What can hang from each mark
Z_733: Z_605
Z_40: Z_605
Z_502: Z_409 Z_452 Z_605
Z_452: Z_409 Z_502 Z_605 Z_621
Z_453: Z_502
Z_409: Z_452 Z_502 Z_605
Z_605: Z_40 Z_409 Z_452 Z_502 Z_754
Z_621: Z_502

In the rows, zero is written as 128.
Known rows, with every way that one mark hangs from another
Z_502(Z_452(Z_409 Z_621) Z_605(Z_754)): [ 95 138 169  98 119 150  56 107 126  74 141 160  89  96 128 158 122  47
 132  66 170 136  96 120]
Z_40(Z_605(Z_409 Z_502(Z_452) Z_754)): [ 75 159 191 104 104 163  78 104 118 100 114 169  63  99  85 144 112  75
 160 104 185  97 118  99]
Z_605(Z_40 Z_409(Z_502) Z_452(Z_621) Z_754): [ 79 144 203 124  92 143  55  72 122  88 122 174  59 110  73 175 126  70
 143 106 150 134  82 112]
Z_453(Z_502(Z_409(Z_452(Z_605(Z_754) Z_621)))): [111 145 135  95 131 162  87 111 111  91 112 166  95 118  96 144 115  82
 152  97 157 140  90 124]
Z_502(Z_409 Z_605(Z_754)): [ 91 142 124  84 126 161  59  98 124 110 141 162 105 106 132 147 111  67
 144  70 181 106  91 111]
Z_605(Z_409): [ 97 162 145  83 114 155  88 126 124 124 108 159  76 106 111 123 109 112
 151 130 179 106  95 120]
Z_733(Z_605): [103 144 122  60 125 161  95 146 125 132 111 161  77 104 148 142 117 111
 154 140 180 110 124 107]
Z_452(Z_605): [105 139 126  91 114 145 100 137 116 104 121 168  77 107 143 135 115 114
 149 118 168 126 120 133]
Z_733(Z_605(Z_502(Z_452))): [ 88 133 152  65 124 168  93 147 118 118 108 163  67  99 147 160 119  90
 158 130 186 104 119 103]
Z_502(Z_409 Z_605(Z_40 Z_754)): [ 77 130 132  86 121 147  46  85 121 110 152 175 102 113 135 158 116  63
 142  66 176 110  99 108]
Z_502(Z_605): [108 140 118  80 115 158  83 127 132 116 126 172  96 107 142 143 115  88
 146 110 165 105 115 123]
Z_409(Z_452(Z_605(Z_40 Z_754) Z_621) Z_502): [125 122 130 128 104 161  99 107 111  73 135 169  52 103 113 174 122  88
 143 113 133 163  98 141]
Z_502(Z_409 Z_605): [ 98 138 111  79 132 157  73 108 124 111 135 171 104 115 153 139 115  83
 141  80 177 106  94 125]
Z_621(Z_502(Z_409 Z_605(Z_40 Z_452 Z_754))): [ 84 153 144  88 119 150  63  82 107  99 118 172 109 111 132 150 108  59
 131  97 169 125  93 102]
Z_621(Z_502(Z_409(Z_605(Z_452)))): [112 166 121  73 122 174 106 113 103 105 107 163  91 114 147 123 109  92
 130 135 162 120  80 120]
Z_453(Z_502(Z_452)): [ 93 141 148  75 121 166  95 146 118 110 101 170  94 106 107 136 117  91
 161 123 156 109 101 123]
Z_502(Z_409 Z_605(Z_452)): [ 91 144 134  91 128 152  68  94 123 101 126 180 110 117 148 148 118  72
 141  81 169 112  91 121]
Z_621(Z_502): [114 168 121  69 114 159 114 145 111 119  99 155  88 102 142 122 102 110
 134 150 162 123 102 118]
Z_605(Z_452(Z_502) Z_754): [ 99 171 165 104 108 151  75 129 125  99 108 161  83  96 117 153 112  82
 160 110 143 153  98 108]
Z_453(Z_502(Z_452(Z_409) Z_605(Z_40))): [ 89 127 154  84 121 155  59 111 118  83 112 191 101 115 113 153 123  63
 161  93 150 115 108 117]
Z_40(Z_605): [104 160 133  86 109 151 107 132 126 116 119 178  77 111 130 125 116 116
 151 127 160 109 136 119]
Z_733(Z_605(Z_40 Z_452 Z_502 Z_754)): [ 72 139 183  81 106 151  63 108 118 113 113 177  72 106 123 188 118  70
 160 127 172 114 125  78]
Z_409(Z_502(Z_605)): [122 128 109  94 106 178  96 127 128 100 121 174  72 101 134 155 118  96
 156 118 144 104  97 136]
Z_733(Z_605(Z_40 Z_409 Z_452(Z_502))): [ 82 148 163  86 126 143  58 108 122 112  98 182  70 114 126 153 126  95
 164 125 172 137 119 101]
Z_452(Z_621(Z_502(Z_605))): [122 152 133  80 120 149  99 128 126 103 116 160  89 114 139 138 119  90
 116 119 162 138 106 130]
Z_453(Z_502(Z_452(Z_409 Z_621) Z_605(Z_40))): [ 94 125 164  88 123 147  59 108 123  76 117 189  97 121 111 157 131  61
 148  86 148 129 107 124]

Rows
[112 150 151  98 114 141  95 119 112  89 119 150  76 105 120 142 116  90
 121 110 170 156 111 126]
Z_452(Z_605(Z_754) Z_621(Z_502))
[106 135 158  86 126 157  70 119 125  77 109 177  99 115 110 149 126  64
 149  89 152 126 100 128]
Z_453(Z_502(Z_452(Z_409 Z_621) Z_605))
[130 135 112 122 105 181 109 121 107  83 120 161  59  89 113 160 108  94
 161 125 140 142  93 135]
Z_409(Z_452(Z_605(Z_754)) Z_502)
[ 84 141 156  74 129 137  76 104 114 110 112 177  83 122 149 159 128  88
 131 122 172 139 114 104]
Z_733(Z_605(Z_40 Z_452(Z_621(Z_502(Z_409)))))
[103 182 182 107 103 139  86  97 120  77 108 173  81 111 108 141 116  80
 135 111 150 143 119 103]
Z_40(Z_605(Z_452(Z_409 Z_621(Z_502)) Z_754))
[134 119 113 115 110 169  96 108 124  82 135 181  66 110 129 174 125  80
 138 114 128 146  98 144]
Z_409(Z_452(Z_621) Z_502(Z_605(Z_40)))
[ 79 132 152  88 132 162  75 116 105  93 112 166  97 108 103 139 118  76
 161  83 173 118  91 121]
Z_453(Z_502(Z_409 Z_452(Z_605(Z_754))))
[ 88 137 155  87 113 160  49  93 126 108 109 182 100 115  71 152 116  66
 166 103 164  99 110 103]
Z_453(Z_502(Z_605(Z_40 Z_409 Z_754)))
[107 150 149  82 122 174  82 104 119  97 113 172  94 125  95 144 124  76
 149 108 149 118  82 117]
Z_453(Z_502(Z_409(Z_605(Z_452(Z_621) Z_754))))
[104 154 140  78 128 155  84 140 125 113  96 171  77 107 149 150 122 102
 162 132 162 139 120 108]
Z_733(Z_605(Z_452(Z_502)))
[119 140 134  94  96 189  93 110 112  99 141 174  61 105 117 170 112  66
 152 142 144 123 102 105]
Z_409(Z_452 Z_605(Z_40 Z_502 Z_754))
[122 154 124 107 112 180 104 117 116 103 104 161  60  98 100 137 106 105
 159 140 156 120  77 133]
Z_605(Z_409(Z_452 Z_502))
[119 146 139  93 119 138 108 129 113  89 113 158  75 115 141 134 120 107
 119 120 166 155 114 140]
Z_452(Z_605 Z_621(Z_502))
[101 150 116  88 126 161  74  90 104 102 124 165 105 106 133 146 102  62
 131 102 169 134  92 107]
Z_621(Z_502(Z_409(Z_452) Z_605(Z_40 Z_754)))
[ 90 129 138  78 117 162  73 111 119 120 110 176  56 108 121 154 124 106
 162 135 178 105 112 109]
Z_733(Z_605(Z_40 Z_409(Z_502)))
[ 84 151 155  98 119 130  68 113 116  97 119 188  84 123 151 153 124  94
 151  99 140 158  99 121]
Z_605(Z_40 Z_452(Z_502(Z_409)))
[ 78 141 188  81 122 167  67 115 121 110 110 151  60  96 101 164 119  69
 153 112 203 110 106  92]
Z_733(Z_605(Z_409 Z_502(Z_452(Z_621)) Z_754))
[ 92 146 166  99 106 155  80 105 112 105 114 180  61 114 107 161 108  87
 155 133 164 121 100 108]
Z_605(Z_40 Z_409(Z_452) Z_502)
[131 174 147  79 117 141 101 132 117  80 108 155  78 115 146 129 114 102
 118 124 150 159  90 126]
Z_452(Z_409 Z_621(Z_502))
[ 92 144 166  93 108 152  48  92 124  87 106 192 108 117  89 165 118  56
 164 100 141 118 109  98]
Z_453(Z_502(Z_605(Z_40 Z_452(Z_409) Z_754)))
[100 140 160 119 100 160  70  86 117  94 131 164  54 101  76 166 115  77
 146 115 153 141  83 118]
Z_605(Z_40 Z_409(Z_452(Z_621) Z_502) Z_754)
[116 147 108  88 138 157  72 128 127  98 122 171  90 114 159 135 120  92
 154  77 158 146  97 134]
Z_452(Z_502(Z_409 Z_605))
[116 145 138 110 114 144  96 110 106  87 127 161  77 106 122 153 112  83
 126 120 155 171 112 125]
Z_409(Z_452(Z_605(Z_40 Z_754) Z_621(Z_502)))
[ 98 139 159  79 123 159  95 143 122 103 106 167  89 112 105 141 125  89
 148 115 154 124 101 130]
Z_453(Z_502(Z_452(Z_621)))
[112 141 100  91 136 166  81 103 118 104 134 170 105 111 149 142 110  76
 142  88 169 123  90 127]
Z_502(Z_409(Z_452) Z_605)
[ 83 124 154  87 120 152  83 129 110  96 109 182  89 112 109 145 123  88
 162 111 158 120 115 126]
Z_453(Z_502(Z_452(Z_605(Z_40))))
